What can hang from each mark
q_745: q_382 q_663
q_882: q_879
q_939: q_127
q_742: q_382
q_357: q_772
q_127: q_772 q_879 q_939
q_772: q_127 q_357 q_382
q_663: q_43 q_745
q_43: q_54 q_663
q_879: q_127 q_882
q_54: q_43
q_382: q_299 q_742 q_772
q_299: q_382
q_61: q_127

(in the rows, 128 means zero)
Known rows, with every way that one mark hangs from another
q_772{q_127{q_879} q_382{q_742}}: [110 114 122 153  89 154 123 138 124 102  96 100 103 186 154 115 128 150
 130 152 155 111  96 137  71 104 131 137 139 155 141 109 114 147  97]
q_299{q_382{q_742 q_772{q_127{q_939} q_357}}}: [149 104 129 166  87 148 128 149 129 108  99  80  90 148 181 145 127 128
 128 142 155 105  94 156 153 131 146 117 163 163 144 120  91 157  77]
q_299{q_382{q_772{q_357}}}: [136 102 139 161  91 112 143 126 135 104 116  48 114 132 179 157 109 132
 150 145 166  91 110 152 155 146 147 148 168 157 138 121 101 168  94]
q_742{q_382{q_299 q_772{q_127}}}: [122 115 154 169  75 104 132 134 115 116 117  91 111 161 152 169 131 144
 131 156 161 114  83 153 123 149 158 131 178 149 138 117 101 155  88]
q_745{q_382{q_299 q_742} q_663{q_43{q_54}}}: [ 93  93 146 145 103  97 160 127 130 102 185  75 132 193 194 121 115 126
 105 168 161 125  95 153 197 134 171 143 143 157 165 113 106 178 104]
q_879{q_127{q_772 q_939} q_882}: [140 111 153 179 113 141 129 106 105  99 139  45 155 138 128  82 132 129
 148 165 147 132 141 120  50 121 120 160 111 102 150 183  49 127 143]
q_772{q_127{q_879 q_939} q_357 q_382}: [126 156 111 143 106 163 113 136 124 110  94  88  99 175 126  70 122 166
 142 131 146 118 114 132  71  76 126 138 109 165 108 114 119 141 115]
q_299{q_382}: [113 109 160 127  92 105 143 116 130 107 140  23 142 140 177 129 125 135
 150 156 163  98 121 130 122 117 124 171 178 145 149 120 111 161 108]
q_742{q_382{q_299 q_772{q_127{q_879} q_357}}}: [129 140 130 185  83 129 122 136 124 104 106 104  98 161 142 129 112 145
 125 148 146 115  81 159 109 145 161 128 143 175 114 120  84 148  87]
q_882{q_879{q_127{q_772}}}: [114  83 147 160  93 134 126 127 111  95 128  64 143 144 155 108 126 115
 159 175 153 131 137 123  60 141 108 153  97 109 170 152  81 150 124]
q_939{q_127{q_772{q_357 q_382{q_299 q_742}} q_879}}: [144 110  66 201  71 168 154 118 157  71 112 127 105 175 145  95  98 148
  93 152 165 117 122 136  96 106 149 125  70 213 135 105  66 142 101]
q_879{q_127}: [116 105 149 141  86 117 133 121 116 106 145  38 151 146 163 139 135 135
 165 171 171 118 117 118  77 133 132 164 162  96 150 156 101 161 119]
q_357{q_772{q_127{q_879 q_939} q_382{q_299 q_742}}}: [144 111  96 157  93 144 114 125 127 126 103 113 101 194 146  73 146 151
  99 151 133 115  69 141  80 112 139  99 125 149 146  94  99 146  96]
q_745{q_382{q_299 q_742 q_772{q_357}}}: [126  83 125 186  97 116 154 133 141 106 148  98  94 176 173 159 119 121
 136 173 168  87  78 153 170 153 189 125 127 156 159 107  78 169  88]
q_299{q_382{q_742 q_772{q_357}}}: [137  80 130 179  80 120 148 132 141  99 116  64 105 140 199 173 109 120
 136 151 166  89  97 157 161 157 156 135 167 163 151 115  88 165  80]
q_772{q_127{q_879} q_382{q_299 q_742}}: [119 112 111 158  81 149 132 134 133 107 112 120 100 189 155 115 132 141
 112 168 150 109  79 136  86 114 157 129 122 166 148 100 103 148  92]
q_127{q_772}: [103  91 137 165 105 113 145 108 124  93 139  52 149 164 149 118 125 138
 140 148 175 103 142 135  64 107 107 159 140 141 154 126  93 150 131]
q_382{q_299 q_772}: [125  82 123 166  81 101 154 114 135 106 146  72 136 160 160 170 133 128
 136 173 175  84 100 135 118 151 167 139 136 125 159 116  81 171 109]
q_742{q_382{q_299 q_772{q_127{q_879 q_939} q_357}}}: [141 149 119 177  88 138 115 136 123 109 111 101 105 158 127 103 119 151
 114 140 139 119  87 149 103 122 156 123 122 173 109 118  68 138  97]
q_61{q_127{q_879 q_939}}: [115 136 105 131 108 150 130 113 132 112 157  29 148 166 126  71 136 153
 126 141 164 124 129 102  64  79 101 145 128 131 135 130  79 152 129]
q_745{q_663}: [ 92  99 177 137 110 101 141 116 126 100 164  32 146 175 172 113 128 131
 171 148 180 107 115 126 123 116 138 164 155 107 152 127 100 174 120]
q_663{q_43{q_54} q_745}: [107 130 103 118  78  87 176 120 114  87 151  51 156 162 181 165 109 136
 112 146 180 115 143 158 106 134 105 162 149 177 142 130 134 172 122]
q_939{q_127{q_772{q_357 q_382} q_879{q_882}}}: [142 141 108 198 102 174 143 108 135  69  94  86 110 154 114  68  94 160
 135 142 153 124 151 132  70 108 122 152  71 187 114 148  69 136 125]
q_742{q_382{q_299 q_772{q_127{q_879{q_882}} q_357}}}: [139 145 151 204  97 135 125 129 115 103 103 101  94 152 132 122 113 138
 135 158 128 118  79 159 104 168 166 135 129 164 112 149  61 140  91]
q_745{q_382{q_299 q_742 q_772{q_357}} q_663}: [119  78 157 184 112 113 147 134 140 101 164  94  92 189 183 131 112 111
 146 162 173 100  72 154 210 150 203 125 130 143 164 107  72 176  88]
q_43{q_54 q_663{q_745{q_382{q_299 q_742 q_772}}}}: [118  72  70 173  64  97 168 143 139  74 134  95 122 180 160 160  99 124
  86 191 196 125 117 174 147 202 167 116 134 177 186 112  78 173  99]
q_742{q_382{q_772{q_357}}}: [120 116 146 183  83  97 140 127 124 104 117  59 115 146 159 168 104 149
 154 134 168 105 106 158 123 148 146 147 169 152 116 123  98 155 100]
q_745{q_382{q_772{q_357}} q_663{q_43}}: [118 122 184 153 139  96 144 125 113 107 162  62 110 178 181 128 103 130
 158 132 169 112 101 153 209 110 156 143 147 158 133 120 117 176 102]
q_54{q_43{q_663{q_745{q_382{q_299 q_742}}}}}: [ 96 130 109 130  91  79 166 119 130 101 175  87 129 187 186 123 132 101
  97 184 184 125 105 144 128 152 151 130 128 178 170 112  96 170 114]
q_772{q_127 q_357 q_382{q_742}}: [115 110 127 163  85 142 137 147 128 108  93 104  77 181 176 152 123 148
 149 144 162 114  92 154 110 122 143 128 151 163 132 111 143 158  84]

Rows
[123 103 146 175  75  84 146 117 127 113 140  70 133 152 156 172 121 139
 130 158 166 102  92 146 125 153 166 144 161 147 139 112  83 153 101]	q_742{q_382{q_299 q_772}}
[117 155 161 107 118  80 167 117  98 104 175  52 138 176 172 137 117 127
 141 146 177 110 125 145 141  85 110 169 149 187 144 117 133 160 115]	q_663{q_43 q_745{q_382}}
[101 139 118 132 105  82 149 120 115  97 143  65 131 172 163 135 122 119
 124 160 197 120 130 150 126 151 130 134 145 159 156 123 105 176 126]	q_54{q_43{q_663{q_745{q_382{q_772}}}}}
[122 108 115 168  76 137 145 144 136 113 109 125  75 185 178 153 126 137
 132 162 155 112  75 153 127 133 169 119 135 173 139 103 133 159  79]	q_772{q_127 q_357 q_382{q_299 q_742}}
[ 90 115  99 130  86  93 154 135 125  74 133  42 143 174 142 111  99 149
 124 171 196 138 154 158 106 158 114 156 153 164 162 128 117 170 125]	q_43{q_54 q_663{q_745{q_382}}}
[116  76 134 171  81 133 136 141 120 102 109  89 109 172 175 183 141 131
 141 159 177  97  94 149 107 150 141 120 166 122 162 125  96 171  87]	q_382{q_742 q_772{q_127}}
[ 95 103  79 140  64  92 163 129 131  69 124  43 156 163 155 138 102 145
 115 168 200 135 160 159  72 176 105 151 150 156 158 135 113 174 125]	q_43{q_54 q_663{q_745}}
[129 124 124 184 102 161 143  98 127  64 127  55 153 150 115  70 117 146
 132 158 161 116 159 117  46 115 105 162  90 150 138 163  36 145 134]	q_939{q_127{q_772 q_879{q_882}}}
[111 133 136 147  94 136 131 141 122 112  92  88  86 173 157 135 122 159
 163 139 162 115 106 147 103 112 133 140 152 158 121 116 157 160  98]	q_772{q_127 q_357 q_382}
[131 104 125 167 100 149 121 132 117  98 126  69 131 140 147  79 121 120
 156 160 143 136 141 125  66 125 112 144  67 122 148 152  73 142 127]	q_882{q_879{q_127{q_772{q_357} q_939}}}
[129 131 120 175 130 165 133 100 122 100 148  41 144 159 104  42 126 142
 118 141 147 135 147 114  41  91  94 146  99 140 141 160  42 127 143]	q_61{q_127{q_772 q_879{q_882} q_939}}
[ 97  99 158 144 117  98 144 128 117  99 154  53 134 177 171 132 106 144
 131 145 173 120 119 158 193 134 151 147 159 138 152 124 115 184 117]	q_745{q_382{q_772} q_663{q_43{q_54}}}
[118  85 117 162  73 111 158 121 142 112 139  95 116 179 174 157 128 134
 124 171 166  98  88 135 116 128 170 140 129 155 157  97 108 155  99]	q_772{q_382{q_299 q_742}}
[141 115 113 167  90 136 135 136 129 115 121  97 103 164 147 139 139 137
 133 155 159 102  95 144 123 132 162 114 121 143 136 122  91 166  99]	q_382{q_299 q_772{q_127{q_939} q_357}}
[109 134 160 154 117 147 124 120 108  98 118  58 130 163 132  91 139 139
 158 167 142 109 113 128  49 129 118 160 133 120 135 161  79 151 118]	q_772{q_127{q_879{q_882}}}
[121  90 131 158  91 124 123 133 117 123  87  92  90 191 175 138 142 152
 138 143 156 114  78 155  97 137 121 109 184 133 152 105 147 164  85]	q_357{q_772{q_127 q_382{q_742}}}
[117 102 116 146  87  86 169 129 129  88 166  79 128 187 167 127 114 114
 113 190 190 124 110 150 129 149 147 136 134 182 180 109  88 160 100]	q_43{q_663{q_745{q_382{q_299 q_742}}}}
[149 108 110 172  89 148 128 134 125 110 116 110 106 151 142  79 114 124
 134 168 132 140 120 128  92 122 150 131  43 154 146 126  87 132 120]	q_882{q_879{q_127{q_772{q_357 q_382{q_299}} q_939}}}
[ 90 143 109 119  89  78 159 109 121  95 152  51 155 164 180 133 131 119
 122 159 194 126 141 138  73 147 107 146 144 153 147 131 115 175 133]	q_54{q_43{q_663{q_745}}}
[137 106 118 197 115 158 134 108 124  91 115  84 128 168 123  62 115 139
 113 147 137 113 129 132  44  94 128 147  74 159 144 131  45 109 134]	q_127{q_772{q_382{q_742}} q_879{q_882} q_939}
[128  84 100 200  86 125 159 121 146  98 123 120  96 179 169 134 105 130
 110 152 161 107 104 155 110 123 161 129 106 191 149  98  99 139 102]	q_127{q_772{q_357 q_382{q_299 q_742}}}
[122  91 141 161  91 138 123 131 112 102 103  85 122 150 148 106 116 130
 155 166 148 137 133 127  70 127 118 149  90 129 161 133 106 140 121]	q_882{q_879{q_127{q_772{q_382}}}}
[127 121 134 179 128 146 131  97 117  89 137  48 157 155 110  44 125 137
 129 151 142 108 149 122  28  97 106 165  83 134 141 153  33 123 151]	q_127{q_772 q_879{q_882} q_939}
[129  87 121 162  82 117 132 129 125 129 102 113  87 194 176 137 145 143
 120 160 150 110  62 155 113 147 147 101 169 143 159  96 136 165  81]	q_357{q_772{q_127 q_382{q_299 q_742}}}
[131  76 113 168  79  97 146 112 136 125 125  93 109 184 180 140 134 139
 119 162 156  99  71 148 116 151 156 115 154 141 161  91 118 163  93]	q_357{q_772{q_382{q_299 q_742}}}
